Every row comes from one small tree of marks. Brackets hold a mark, then the marks that hang from it, in the order of their numbers. Every link used is in the known rows. Which tree was each row made from?
Known rows:
[K_946 [K_100 K_77] K_333 [K_713 K_248 K_967]]: [ 4.34 -1.91  0.76 -0.22  0.87  6.50 -0.14 -4.25 -1.84  1.87  1.18 -3.76
 -0.97 -3.37  0.72 -2.94  2.49  2.25 -1.52 -0.46  2.50  0.32]
[K_333 K_248 [K_967 [K_100 [K_77 K_713]]]]: [-3.35 -1.25  0.41 -2.24  1.39  2.20  5.52 -2.10 -0.97  2.64  2.48  1.29
  1.28  1.97  1.74 -1.34  3.14 -0.04 -2.49  0.48  1.04 -0.63]
[K_77 [K_713 K_131]]: [ 1.14  0.64 -2.27 -3.75  0.89  2.22  2.42 -0.31 -0.93  2.45  1.41  1.04
 -1.73 -6.09  0.93  3.41 -1.41  0.81 -0.51  1.63  3.44 -0.82]
[K_967 [K_100 [K_77 [K_713 K_248 K_946]]]]: [-2.69  1.60  2.23 -0.40  2.35  1.71  0.97  2.72 -1.01  1.04  1.31 -0.52
  0.52 -2.88  1.05 -2.66  1.95 -1.29 -0.73 -2.45  3.79 -1.12]
[K_946 K_100]: [-0.50  1.07 -3.42 -1.42 -1.21  4.88 -2.13 -1.74 -0.81 -2.21  1.16  0.12
 -2.47 -3.75  1.61 -0.33 -0.25  3.11 -0.69  0.75  2.17  0.28]
[K_946 K_100 K_333 [K_713 K_248]]: [ 3.97 -2.08 -5.04 -0.55 -0.47  5.12 -0.20 -1.72 -1.65  0.13  4.42 -2.12
 -3.16 -3.17  0.24 -0.75 -0.41  3.31 -1.04 -1.15  4.00  0.23]
[K_248 [K_100 [K_77 [K_713 K_131 [K_946 K_333] K_967]]]]: [ 6.89 -0.21  1.23  0.53  3.78  3.27  1.87  4.12 -0.06  2.79 -3.95 -0.89
 -2.00 -7.69  1.47  1.63  3.96  0.05  1.55  0.24  0.92 -4.60]
[K_967 [K_100 [K_77 [K_713 K_131 K_248 K_946]]]]: [-0.26  2.02  2.08  0.20  3.84  0.69  1.89  2.66 -1.53  1.59  0.64 -0.24
  0.38 -3.89  1.93  2.13  1.18 -1.34  0.90 -2.91  3.60 -3.60]
[K_967 [K_100 [K_77 [K_713 [K_131 K_333] K_248 K_946]]]]: [ 2.43  4.46  1.70 -0.48  4.02 -0.14  2.78  3.63  0.44  0.92 -0.37  0.29
 -0.24 -4.05  2.39  3.43  1.12 -0.34  0.92 -3.68  2.86 -3.45]
[K_131 [K_100 [K_77 [K_713 K_248 K_967]]] K_333]: [ 1.26  4.24  4.12 -0.78 -0.42  3.60  0.49 -3.54  1.70  2.09 -1.04 -0.64
 -0.99 -2.36  0.72 -2.71  1.33 -0.04 -1.66 -1.76 -0.82  1.27]
[K_713 K_248 [K_946 [K_333 K_77]]]: [ 1.10  2.24  0.31 -0.12 -1.61  1.68 -2.38  5.99 -2.99 -1.10  4.50  1.95
  1.06 -4.15 -0.09 -1.68 -1.29  3.21  3.23 -3.45  3.06 -0.67]
[K_333 [K_77 K_713]]: [-2.46  0.93  1.51 -4.21 -1.81  3.66  2.51  0.70 -1.14  1.52  2.21  2.16
  2.06 -3.83  0.12 -1.93 -0.30  2.09 -1.99  2.13  4.07  1.30]
[K_946 [K_100 K_77] [K_713 K_248]]: [-0.90 -0.70  1.20 -0.88  1.85  5.15 -1.27 -3.15 -2.60  1.74  2.82 -3.04
 -1.43 -1.00  1.74 -2.06  1.77  1.78 -3.26 -0.74  3.97  1.70]
[K_333 [K_77 [K_713 K_131 K_967]] [K_248 K_100]]: [ 1.23 -2.40  4.01  0.14  0.45  3.28  5.56  1.50 -0.90  3.56  1.64  3.00
 -0.05 -1.08  1.86  0.68  0.85  0.86 -2.32 -0.26  1.47 -2.89]
[K_333 [K_77 [K_713 K_131 K_946]] K_248]: [-0.70  0.49  0.98 -0.51 -0.35  2.16  3.22  6.99 -1.80  3.16  3.53  4.56
  0.16 -4.19  1.47  0.70 -1.15  1.71  0.72 -2.22  2.76 -2.89]
[K_100 [K_77 K_713]]: [-1.25  1.68  1.47 -4.32  1.43  3.49  1.12 -1.34 -0.28  2.28  0.14 -0.47
  0.22 -4.06  0.91 -2.39  1.66  0.56 -2.43  3.19  3.78  1.95]
[K_967 [K_100 K_77]]: [-2.03  2.62 -0.51 -0.97  0.55  2.07 -0.04 -2.90 -0.03 -1.48 -0.54 -0.42
  1.46 -2.87  1.98  0.25  2.85  0.72 -2.44  1.06  2.64  0.73]
[K_713 K_248 [K_946 [K_333 K_967]]]: [ 0.91 -0.07 -3.60 -1.57  0.65  1.33 -2.66  3.90 -4.37  0.13  4.93  1.32
 -2.29 -2.96 -0.11 -0.07 -1.03  2.51  4.60 -3.77  0.20 -0.99]
[K_333 [K_77 [K_713 K_131]] [K_248 K_100] K_967]: [-1.00 -2.84  2.17 -1.14  1.50  1.37  6.13  2.19 -2.94  3.44  3.41  3.51
  0.19  2.21  1.85  2.75  0.81  1.63 -1.20 -0.22  1.06 -3.09]
[K_248 [K_100 [K_77 [K_713 K_131 K_946 K_967]]]]: [ 2.04  0.29  3.62 -0.31  4.54  3.14  1.01  3.44 -1.10  3.74 -3.62 -0.24
 -2.10 -6.38  1.95  1.50  3.82 -0.60 -0.19  0.07  0.78 -3.22]
[K_333 K_967]: [-2.86 -0.08 -3.08 -4.18 -0.02  2.57 -1.23 -1.88 -3.49  0.67  3.14  1.39
 -1.36 -2.11  0.59  1.28 -0.30  2.47  0.14  0.77  0.03  1.31]

Write each row's tree:
[-0.75  3.87  3.85  1.01 -3.06  3.89  0.64  3.46  0.13  1.50  0.77  2.81
 -0.34 -4.13  0.16 -2.73 -0.03  1.63  0.54 -4.89 -1.34 -0.69] -> [K_131 K_100 [K_333 [K_77 [K_713 K_248 K_946 K_967]]]]
[ 4.59  3.69  1.21  3.75  0.23  2.28 -3.25  0.41 -1.29  0.38 -1.12 -0.74
 -1.66 -6.33  0.91  1.65  0.82  0.67  4.03 -4.67 -1.90 -3.84] -> [K_713 [K_131 [K_100 K_77]] K_248 [K_946 K_333] K_967]
[-2.11 -0.31  3.16 -4.27 -2.49  5.08  2.74 -0.71 -1.34  2.97  1.08  1.91
  2.32 -4.97 -0.03 -2.88  0.27  1.81 -2.10  2.04  2.26  0.94] -> [K_333 [K_77 [K_713 K_967]]]
[ 2.25 -0.98  3.72  1.49  4.11  2.87  2.46  4.58 -0.73  4.46 -1.04  1.40
 -2.73 -3.28  2.33 -0.13  3.31 -0.60 -0.74 -1.69  0.18 -3.37] -> [K_333 [K_248 [K_100 [K_77 [K_713 K_131 K_946 K_967]]]]]
[ 0.51 -0.57  4.00 -2.18  2.69  4.33  1.58 -1.54 -0.14  3.19 -2.53 -1.15
 -0.92 -2.81  1.13 -2.55  3.98 -0.28 -3.28  2.89  1.57  0.61] -> [K_248 [K_100 [K_77 [K_713 K_967]]]]
[-1.24 -0.94 -1.83 -2.44 -1.23  4.09  4.11 -3.12  0.33  1.52  0.30  0.42
 -0.09 -5.11  0.37 -1.14  1.42 -0.30 -2.64  1.21  1.67 -0.55] -> [K_77 [K_713 [K_967 K_100]]]
[ 0.60 -0.97  0.66 -1.60  1.02  2.20  4.26 -3.04 -1.35  2.47  2.22 -0.15
 -0.10 -3.55  0.79  2.38 -0.87 -1.11 -0.70 -1.64  2.60 -2.83] -> [K_77 [K_713 K_131 K_248 [K_967 K_100]]]
[-2.93  0.33  3.64 -3.73 -1.07  2.76  1.67  1.20 -2.58  1.70  4.79  1.42
  2.14 -1.18  0.06 -3.12 -1.84  1.33 -1.39 -0.18  4.84  1.67] -> [K_333 [K_77 [K_713 K_248]]]
[ 0.39  0.82  2.49  1.83  1.00  3.82 -0.72 -6.13 -2.32  4.18  0.96 -2.16
 -1.58 -3.72  1.56  2.50  1.62  0.27 -2.66 -2.72 -0.23  0.05] -> [K_946 [K_713 [K_131 [K_100 K_77]] K_248 K_967]]
[ 1.20  2.49 -4.24  1.22 -0.16  1.07  3.38  4.07  0.26  2.83  1.58  3.93
 -4.99 -3.13  1.89  4.34 -0.05  1.96  1.87 -4.57 -3.59 -3.90] -> [K_77 [K_713 [K_131 K_100 [K_333 K_248 K_967]] K_946]]
[ 3.00  0.02 -1.37 -2.33 -3.12  5.57  3.36  0.88  0.36 -1.18  0.44  0.33
  1.23 -4.81  0.09 -2.40  0.22  3.37  0.08  2.80  3.86 -1.73] -> [K_946 K_100 [K_333 [K_77 K_713]]]
[ 0.97  0.69  1.14 -2.07  1.06  1.83 -1.53 -2.80 -3.47  1.67  3.81  0.48
 -1.46 -3.94  1.21  2.70 -2.42  0.79  1.14 -2.51  1.21 -0.58] -> [K_713 K_131 K_248 K_967]
[ 3.81 -0.54  1.91 -0.86 -1.13  2.47  6.18 -1.13 -1.07  1.05  1.89  0.63
  3.77 -3.76  0.34  1.61 -0.61  0.43  1.01 -1.46  3.25 -4.35] -> [K_946 [K_333 [K_77 [K_713 K_131 K_248 [K_967 K_100]]]]]
[ 4.30 -1.76 -7.33 -0.80 -1.27  6.04  0.80 -1.70 -0.24  0.01  1.77 -1.67
 -3.13 -5.83  0.40  0.46  1.23  4.02 -1.73  1.19  3.21 -0.15] -> [K_946 K_100 K_333 K_713]
[-1.84 -1.65  0.74 -0.51 -0.21  3.98  4.17  5.32 -3.72  2.15  2.52  3.93
 -0.60 -1.44  2.08  1.34 -0.30  2.76  2.06 -2.47 -0.01 -5.47] -> [K_333 [K_77 [K_713 K_131 [K_946 K_100]]] K_248 K_967]
[ 0.27 -0.55 -1.31  1.75 -1.00  3.68 -0.18 -5.11 -2.47  3.89  3.07 -0.69
 -3.51 -4.42  0.83  3.54 -0.41  0.82 -1.97 -3.70 -0.31 -0.14] -> [K_946 [K_713 [K_131 K_100] K_248 K_967]]
[ 0.23 -0.74  2.18  0.11  3.12  2.82  2.21 -5.52 -2.55  3.74  1.70 -2.27
  0.72 -3.12  2.19  3.23  2.77 -0.26 -3.09 -2.47  2.86 -0.90] -> [K_946 [K_713 K_131 K_248 [K_967 [K_100 K_77]]]]
[-0.33  6.23 -0.98  0.77 -4.54  2.40 -0.82 -0.58  1.71 -2.55  0.29  2.84
  0.07 -3.26  1.30  1.13  0.16  3.78 -1.59 -1.21 -0.49  1.10] -> [K_131 K_100 [K_333 K_77]]
[ 1.40  1.40 -3.20  3.89 -3.16  1.47  0.95  4.28 -2.19  0.16  2.45  4.42
 -0.72 -2.74  1.25  3.60  0.19  3.67  4.23 -4.58 -3.16 -5.09] -> [K_713 [K_131 K_100] [K_946 [K_333 K_77 K_248 K_967]]]
[-1.78 -2.22 -2.26  0.00  1.32  1.74  0.58  0.42 -2.77  0.99  4.68  2.48
 -3.47  2.75  1.83  0.22  1.17  2.16 -1.51 -0.96 -0.71  0.12] -> [K_333 [K_248 K_100] K_967]
[-0.51 -1.10  2.19  0.09  4.03  2.82 -0.84 -1.22 -2.65  2.90  2.73 -2.58
 -2.22  0.51  1.47 -0.90  3.04  0.69 -4.89 -0.80  4.25  2.75] -> [K_946 [K_713 [K_248 [K_100 K_77]]]]
[ 4.00  2.34  0.83 -0.95  3.69  3.32  0.55 -2.53 -1.21  1.43  1.23 -2.43
 -2.43 -2.23  2.93  3.60  1.18  2.56 -1.74 -2.16  3.16 -0.59] -> [K_946 [K_100 K_77] [K_713 [K_131 K_333] K_248]]
[-0.68  5.40 -0.78 -0.92 -0.45  2.23 -1.36 -3.72  0.26 -0.49 -1.29  0.65
 -1.49 -1.40  1.78  1.68  2.95  2.68 -0.49 -0.57 -3.07  1.12] -> [K_131 [K_100 K_77] [K_333 K_967]]
[ 1.53  2.75 -1.68 -1.51  0.49  0.57  2.60 -1.96 -1.06  2.05  2.22  1.28
 -3.37 -1.06  1.02  5.02 -1.77  1.36  1.17 -3.17 -1.57 -1.82] -> [K_77 [K_713 [K_131 K_100 [K_333 K_967]] K_248]]
[ 4.71 -3.01 -2.48  1.59  0.39  3.79  2.81  6.12  0.75  2.73  1.20  1.89
 -4.20 -4.42  0.10 -3.27  2.15  0.81  0.06 -1.67  0.18 -2.92] -> [K_77 [K_713 [K_946 [K_333 [K_248 K_100]]] K_967]]
[ 4.06  3.10 -3.66 -1.54  1.26  3.36  1.63  4.74  0.75 -0.34 -1.49  1.24
 -4.31 -7.69  2.18  3.93 -0.24  2.55  1.56 -1.64  1.34 -4.04] -> [K_77 [K_713 [K_131 K_333] [K_946 K_100]]]
[ 1.70  1.77  3.75  0.48  5.18  0.08 -1.79 -0.31 -2.68  0.30  1.04 -1.12
 -1.45  0.24  2.65  3.09  0.92  0.25 -0.63 -1.38  3.02 -0.85] -> [K_713 K_131 [K_248 [K_100 K_77]]]
